Every row comes from one small tree of marks. The marks that hang from a mark follow it in brackets, in the order of their numbers. Every link used is in the known rows. Which tree was each row made from?
Known rows:
k841{k85{k2{k640}} k134{k523} k849{k129}}: [ 0.77 -1.51 -2.41  0.97  3.01  0.79 -5.04  1.86 -0.49 -1.89 -3.35 -5.94
 -4.05 -3.14  2.89 -1.51 -0.80 -2.93 -1.47 -1.76  1.95  2.33 -0.56 -0.44
  1.87  2.77]
k849{k2}: [ 1.01 -4.20 -1.38 -2.07 -0.01 -2.40  3.07  8.12 -3.60  3.17  0.32  2.17
 -2.25 -1.82  4.54 -1.09  1.29 -2.84  1.35 -1.28  3.37 -2.83 -1.44  2.55
 -2.36  4.83]
k640{k841{k85 k849{k2}}}: [ 0.86 -1.90 -1.32 -0.96  1.83 -0.58 -0.48  5.63 -3.92  0.30  2.73  0.05
 -3.79 -3.47  4.53 -2.75 -1.73 -1.85  1.13 -0.33  2.71 -1.78 -1.76 -0.77
 -0.13  3.51]
k841{k85{k2} k134 k849{k129}}: [-0.33 -0.13 -2.54 -1.03  4.58 -0.67 -4.00  4.89 -2.70 -1.00 -1.74 -4.84
 -5.00 -2.93  4.33 -3.19  0.57 -2.95 -2.23 -1.87  3.32  2.75 -2.08  1.32
  0.84  4.22]
k134{k129{k85{k2}} k523{k849}}: [-0.47 -2.40  0.60 -4.86 -3.79 -1.61  0.82  5.70 -0.59  2.25 -0.05 -3.18
 -1.71 -1.41  3.21 -2.71  1.25 -2.53  5.06  0.49  1.10 -0.98  1.46  2.84
  1.63  1.92]
k2{k134{k129{k640}}}: [-1.92 -4.25 -3.03 -2.58  0.69 -2.94  0.76  6.37 -0.93 -2.86  0.13  2.24
 -0.88  1.33  5.05 -2.47  3.94 -3.05  0.84 -1.99  1.07 -3.11 -0.40  4.37
 -1.57  2.97]
k129{k85{k523{k849}} k640{k2}}: [ 1.11 -2.19 -3.40 -3.98 -2.10 -3.06  3.26  1.53 -1.72  2.45 -0.06 -2.77
 -4.02 -3.55  0.52 -1.62 -0.19 -6.89 -1.56  1.09  0.71 -0.02 -2.81  1.28
 -0.17  3.37]
k640{k841{k85 k134{k129 k523}}}: [-0.99 -2.47 -1.45 -1.92  1.17  0.02 -1.53  4.66 -2.67 -0.22  1.00 -1.23
 -0.97 -1.09  2.62 -1.98 -0.06 -1.41  2.21 -2.67  4.01 -1.42 -0.87 -2.42
  2.82  4.60]
k640{k2{k134{k129}} k523{k849}}: [-1.33 -6.20 -5.68 -4.33 -4.39  0.50  0.34  3.82  1.69 -0.84  2.01 -2.28
 -2.76 -1.06  3.25 -2.52  0.39 -1.28  3.14 -3.90  4.11 -6.37  0.60  3.39
 -0.78  3.03]
k2{k134{k129}}: [-0.75 -5.02 -2.64 -3.29  0.82 -2.03  0.16  6.73 -1.41 -1.86  0.71  2.32
 -1.44  0.64  5.47 -2.61  4.46 -1.49  2.63 -2.85  2.27 -4.80 -0.99  3.89
 -1.29  2.89]
k2{k134 k640{k523}}: [ 0.83 -6.55 -5.22 -1.39 -0.24 -0.41  1.31  2.56  0.70 -3.04 -1.41  2.21
 -3.15 -2.78  3.51 -0.92  1.95 -1.10  0.85 -3.27  2.70 -6.50 -2.55  0.49
 -2.26  1.80]
k523{k849}: [ 4.56 -4.00 -3.70 -4.91 -0.63 -2.40  2.81  8.09 -0.16  2.10  1.04  2.57
 -4.10 -2.98  3.93 -0.94  2.50 -2.39  4.31 -0.12  3.79 -4.50 -1.80  3.71
 -0.16  4.14]
k849{k841{k85 k134}}: [ 2.04 -1.42 -3.03 -0.98  4.51 -2.96  1.44  5.09 -5.99 -0.93 -1.72 -0.51
 -4.60 -3.21  2.48  0.42  2.18 -1.98 -1.28 -0.96  5.67 -1.59 -2.30 -0.33
 -0.14  4.51]
k841{k134{k523} k849{k2 k129}}: [-0.46 -4.11 -2.42 -1.27 -0.10  0.02 -3.07  5.06 -0.24  1.97 -0.72 -4.16
 -1.97 -2.85  2.57 -1.17 -1.77 -4.25  0.58 -3.08  3.50  0.15  0.03  2.46
  1.49  5.11]
k841{k85{k2 k523} k134 k849}: [ 2.47 -0.89 -2.33 -0.41  4.46 -0.73 -5.11  2.98 -2.66  0.64 -1.63 -4.33
 -7.56 -4.40  3.69 -2.71 -2.40 -3.96 -1.60 -2.59  2.78  1.65 -4.26 -1.40
  0.86  4.91]
k134{k129{k85 k640{k2 k841}} k523{k849}}: [-2.30 -2.69 -1.22 -4.30 -5.26 -1.37  2.46  2.75 -0.36  0.79  2.29 -3.46
 -0.22 -0.67  0.86 -2.50 -0.85 -4.51  2.90  0.66  0.41 -1.34  1.76  1.72
  2.32  2.46]
k849{k129{k640} k841{k134}}: [-0.98 -1.19 -3.22 -2.93  1.98 -4.06  2.22  5.18 -4.22 -2.38 -2.85 -1.21
 -2.00 -1.29  2.63  0.01  2.41 -5.47 -3.43 -0.55  4.29  0.41 -0.17  3.11
 -2.11  4.50]
k523{k849{k129 k841}}: [ 2.94 -1.96 -3.12 -5.76 -0.56 -2.89  3.07  7.05 -1.97 -0.48 -0.74 -0.03
 -3.06 -2.60  4.16 -0.29  2.69 -3.36  2.17  1.09  4.66 -3.07  1.41  4.11
 -1.92  2.47]
k129{k85{k523{k849}} k640{k2 k841}}: [ 0.30 -1.75 -2.21 -4.47 -2.79 -2.04  3.14  1.03 -2.40  1.55  0.84 -2.48
 -3.78 -3.80  0.30 -2.10 -2.20 -6.70 -1.30  1.11  0.74 -1.08 -2.29 -0.76
 -0.37  3.40]
k85{k2 k523{k849{k129 k841}}}: [ 2.92 -1.04 -0.55 -5.39 -1.70 -1.94  0.40  5.34 -2.71  0.82 -3.35 -3.04
 -5.24 -2.93  4.90 -1.13 -1.33 -5.48  0.62  0.58  2.99 -1.15  1.40  1.59
 -4.35  2.99]
k134{k129{k85{k2}} k523{k849{k841}}}: [-0.29 -1.63  1.12 -4.83 -3.81 -2.24  1.62  4.84 -2.65  0.55 -0.93 -3.96
 -2.37 -1.84  2.83 -1.67  0.45 -2.78  4.42  1.26  1.70 -1.41  2.61  3.05
  0.35  1.28]
k129{k85{k523}}: [ 1.53 -2.13 -1.84 -4.92  0.51 -3.62  2.64  3.10 -3.47  3.21 -0.34  0.40
 -3.65 -4.51  2.28 -2.11  2.01 -4.40  0.33  0.27  1.64 -0.97 -5.39 -0.87
 -0.14  3.26]
k134{k523{k849{k2 k129 k841}}}: [ 1.79 -3.81 -1.28 -3.39 -3.94 -0.88  2.49  6.79 -1.55  1.74 -1.80 -2.59
 -1.53 -2.33  3.12  1.21 -0.84 -3.64  3.12  0.46  4.12 -2.60  4.33  2.24
 -1.82  3.11]

Which tree is each row?
[-1.19 -3.22 -1.86 -3.23 -2.67 -3.53  1.74  6.00 -0.06  1.21  0.91  0.96
  0.61  0.61  4.06 -1.67  2.07 -3.83  3.66 -0.53  0.83 -0.82 -0.02  2.34
  0.70  4.01] => k134{k129{k640} k523}
[ 1.59 -4.53 -1.76 -3.67 -4.03 -0.14  1.71  7.58  0.38  3.46 -0.92 -1.93
 -0.72 -2.21  3.38  0.06 -0.20 -3.65  3.73 -0.47  3.26 -2.06  3.02  2.33
 -0.52  3.76] => k134{k523{k849{k2 k129}}}
[-3.28 -4.06 -1.21 -0.62 -1.13 -1.33 -1.46  3.62 -0.56 -1.40  1.09 -3.08
 -1.27 -1.24  3.24 -2.88 -0.39 -4.13  0.75 -1.10 -0.64 -0.74  0.55  3.65
  0.77  1.50] => k841{k849{k2{k134{k129{k85 k640} k523}}}}
[ 1.76 -4.89 -1.08  1.20  0.49 -1.16  1.01  3.45 -4.07 -0.59 -3.33 -1.27
 -2.65 -2.46  1.23  1.98 -1.68 -3.59 -0.68 -1.99  4.02 -3.50  1.21  1.13
 -1.95  3.60] => k849{k2{k640} k841{k134{k523}}}
[ 2.62 -5.10 -1.84 -2.06 -0.87 -0.86  2.39  7.46 -2.92 -1.56 -1.24 -0.23
 -4.35 -2.15  3.76  0.55 -0.09 -2.80  1.66 -0.72  4.19 -6.09  2.99  4.36
 -3.71  2.57] => k523{k849{k2{k134} k841}}
[ 0.67 -2.07 -1.43  0.56  3.76 -1.85  1.22  5.61 -7.12 -0.20 -2.10 -2.16
 -3.78 -2.37  2.52  0.58 -0.01 -2.70 -2.59 -1.69  5.84 -1.00  0.07  0.35
 -1.77  4.37] => k849{k2 k841{k85 k134}}
[-3.33 -4.42 -0.60 -2.04 -1.75  0.08  1.72  4.83 -2.81  0.54 -2.94 -3.79
  0.30 -2.12  2.37 -0.95  1.57 -3.47 -0.88 -1.33  1.59 -1.11  1.64  0.99
 -1.57  1.89] => k849{k2{k134{k523}} k129{k85}}
[-3.36 -2.63 -2.04 -1.59  0.68 -1.78 -0.16  4.13 -1.65 -2.28 -0.35 -3.21
 -1.89 -2.15  3.54 -3.01  1.01 -5.15 -2.95 -0.18  0.23  0.89 -0.03  4.30
 -1.31  1.23] => k841{k849{k2{k134} k129{k85 k640}}}
[-2.89 -1.19 -1.55 -4.66  0.20 -5.15  3.09  4.89 -2.64 -0.20  1.64  0.83
 -0.14 -0.05  3.53 -3.59  4.82 -4.22  0.36  0.73  0.28  0.61 -2.40  3.61
  0.84  2.07] => k134{k129{k85 k640}}
[-1.79 -2.06 -1.13 -2.22 -0.57 -2.31  2.88  3.09 -3.33  0.44 -0.52 -0.96
 -1.59 -3.31 -0.04 -1.17 -0.53 -4.52 -0.87 -0.10  1.89 -0.23 -2.88 -1.48
  2.00  4.97] => k129{k85 k640{k841{k134{k523}}}}
[-1.57 -1.63 -3.70 -2.66 -0.85 -2.03  3.34  4.13 -2.15 -0.68  1.37  0.61
 -2.30 -2.88  3.41 -1.96 -0.63 -2.57 -0.06 -0.29  3.15 -1.31 -2.46 -3.11
 -0.85  4.04] => k129{k640{k523 k841{k85}}}
[ 2.51 -2.80 -4.13  0.16  3.09 -0.59 -3.05  3.97 -0.74  1.07 -0.01 -2.88
 -4.57 -4.36  2.05 -1.06 -0.39 -1.88  1.64 -2.12  3.73 -0.09 -3.26 -0.98
  4.13  5.04] => k841{k85 k134{k523} k849}
[ 0.16 -2.08 -3.64 -1.94 -1.80 -2.19  3.66  5.19 -2.07 -0.73 -0.24 -2.13
 -3.44 -2.88  3.09  0.05 -1.31 -3.83 -0.37  0.58  4.41 -1.37  1.45  0.70
 -2.35  2.62] => k129{k640{k523{k849{k2 k841{k85}}}}}
[ 0.80 -3.06 -3.75  0.98  2.31  0.26 -2.98  1.94 -0.46 -4.09 -1.19 -2.57
 -6.27 -4.01  4.98 -2.69 -0.51 -0.77 -0.33 -1.82  1.44 -2.24 -2.36 -0.24
 -1.37  1.09] => k841{k85{k2{k134 k640{k523}}} k849}
[ 1.86 -3.37 -1.62 -4.31 -1.43  0.42 -1.57  5.58 -0.19 -0.24 -3.82 -2.87
 -4.90 -2.23  5.11 -1.96 -0.51 -4.72  0.50 -1.73  1.99 -2.41  1.04  1.84
 -4.04  3.05] => k85{k2{k134} k523{k849{k129}}}
[ 1.09 -2.03 -2.14 -1.17  1.09  0.18 -0.48  4.47 -2.42  0.06 -0.56 -1.77
 -3.61 -2.22  1.87 -0.70 -3.44 -6.02 -2.44 -1.19  3.48 -0.03  0.12 -1.72
 -0.42  4.75] => k129{k640{k841{k85{k523{k849{k2}}} k134}}}
[-3.55 -4.49 -0.69 -0.79 -2.89  0.60  1.44  5.79 -1.99 -1.49 -2.17 -1.80
  0.80 -0.11  3.39 -0.53 -1.49 -4.71 -1.06 -1.41  1.26 -1.69  3.87  0.40
 -3.49  3.61] => k849{k2{k134{k523}} k129{k640{k841}}}
[-0.94 -1.65 -3.48 -3.93  3.15 -2.26 -1.67  3.54 -1.72 -0.02  0.30 -2.92
 -3.29 -3.93  2.10 -3.13  2.39 -4.02 -1.41 -1.62  3.13  1.19 -4.30  3.17
  2.89  3.44] => k841{k134 k849{k129{k85}}}
[-0.02 -2.10 -2.45 -0.23  1.13 -1.24  1.23  4.45 -2.61 -0.18 -0.50 -0.43
 -2.10 -2.25  1.62 -0.32 -1.05 -3.51 -0.65 -0.81  2.84 -0.22 -1.46 -2.78
  1.38  5.72] => k129{k640{k841{k85 k134{k523}}}}
[ 1.09 -1.13 -0.47 -1.62  2.59  0.02 -1.84  3.99 -5.02  0.61 -1.83 -1.84
 -5.40 -3.31  3.04 -2.05 -2.56 -3.35 -1.60 -2.50  3.70 -0.61 -2.91 -4.34
 -0.99  5.73] => k640{k841{k85{k2 k523} k134}}
[ 1.61 -4.80 -1.33 -0.01  1.34 -1.11  0.60  4.95 -2.26 -2.64 -3.41  1.60
 -4.75 -1.56  4.91 -1.35  1.96 -1.74 -0.19 -1.92  0.95 -4.56 -1.47  2.41
 -4.16  2.63] => k85{k2{k134 k640}}
[ 1.08 -2.72 -4.59 -4.55 -2.11 -2.42  3.34  6.18  0.25  0.84  0.10 -1.03
 -1.93 -1.14  3.22 -1.13  2.22 -5.05  0.17  0.52  2.70 -1.10  0.71  4.58
 -1.07  4.00] => k523{k849{k129{k640{k2}}}}
[-0.60 -0.99 -2.00 -3.15  1.52 -2.49 -0.92  0.45 -2.39 -0.36  0.70 -2.01
 -4.55 -4.79  0.56 -3.24 -2.57 -6.86 -2.52 -0.49  0.90  0.89 -5.27 -1.04
  1.78  3.85] => k129{k85{k523} k640{k841{k134 k849}}}
[-0.54 -0.25 -0.30 -2.90  2.15 -2.51 -0.22  0.27 -5.58 -2.17 -5.74 -5.00
 -4.09 -3.41  1.59 -1.00  0.36 -6.07 -4.91 -0.55  2.65  1.22 -1.38  0.24
 -2.62  1.44] => k849{k129{k85{k2{k640} k523}} k841{k134}}
[-3.27 -3.60 -4.65 -3.04 -0.96 -2.52  0.16  3.59 -0.67  0.19  1.26 -1.75
 -1.26  0.12  2.24 -2.61  0.71 -4.03 -0.91 -4.12  4.14 -0.93 -2.22  2.65
  0.74  5.56] => k841{k134{k129{k640{k2 k523}}}}
[ 0.21 -1.36 -0.35 -1.04  2.89 -0.39 -0.25  5.85 -5.39 -0.11 -1.07 -0.85
 -4.78 -2.62  3.62 -2.13 -0.64 -1.57 -0.93 -1.82  4.16 -1.24 -2.35 -2.36
 -0.52  5.77] => k640{k841{k85{k2} k134}}
[ 1.21 -3.60 -1.44 -3.25  0.16 -1.65  0.12  7.23 -2.95 -0.39  0.38 -1.31
 -2.99 -0.64  3.14 -0.58 -0.16 -3.61  1.52 -1.75  5.42 -3.34  2.81  5.50
 -0.89  3.37] => k523{k849{k2 k841{k134{k129}}}}
[ 3.90 -5.36 -3.62 -2.82 -0.92 -0.44  0.36  6.52  0.51  2.77 -0.94 -0.40
 -3.25 -3.28  1.19  0.47  0.07 -2.71  3.76 -2.46  4.85 -3.50 -1.07  1.47
  2.37  6.23] => k841{k134{k523{k849}}}
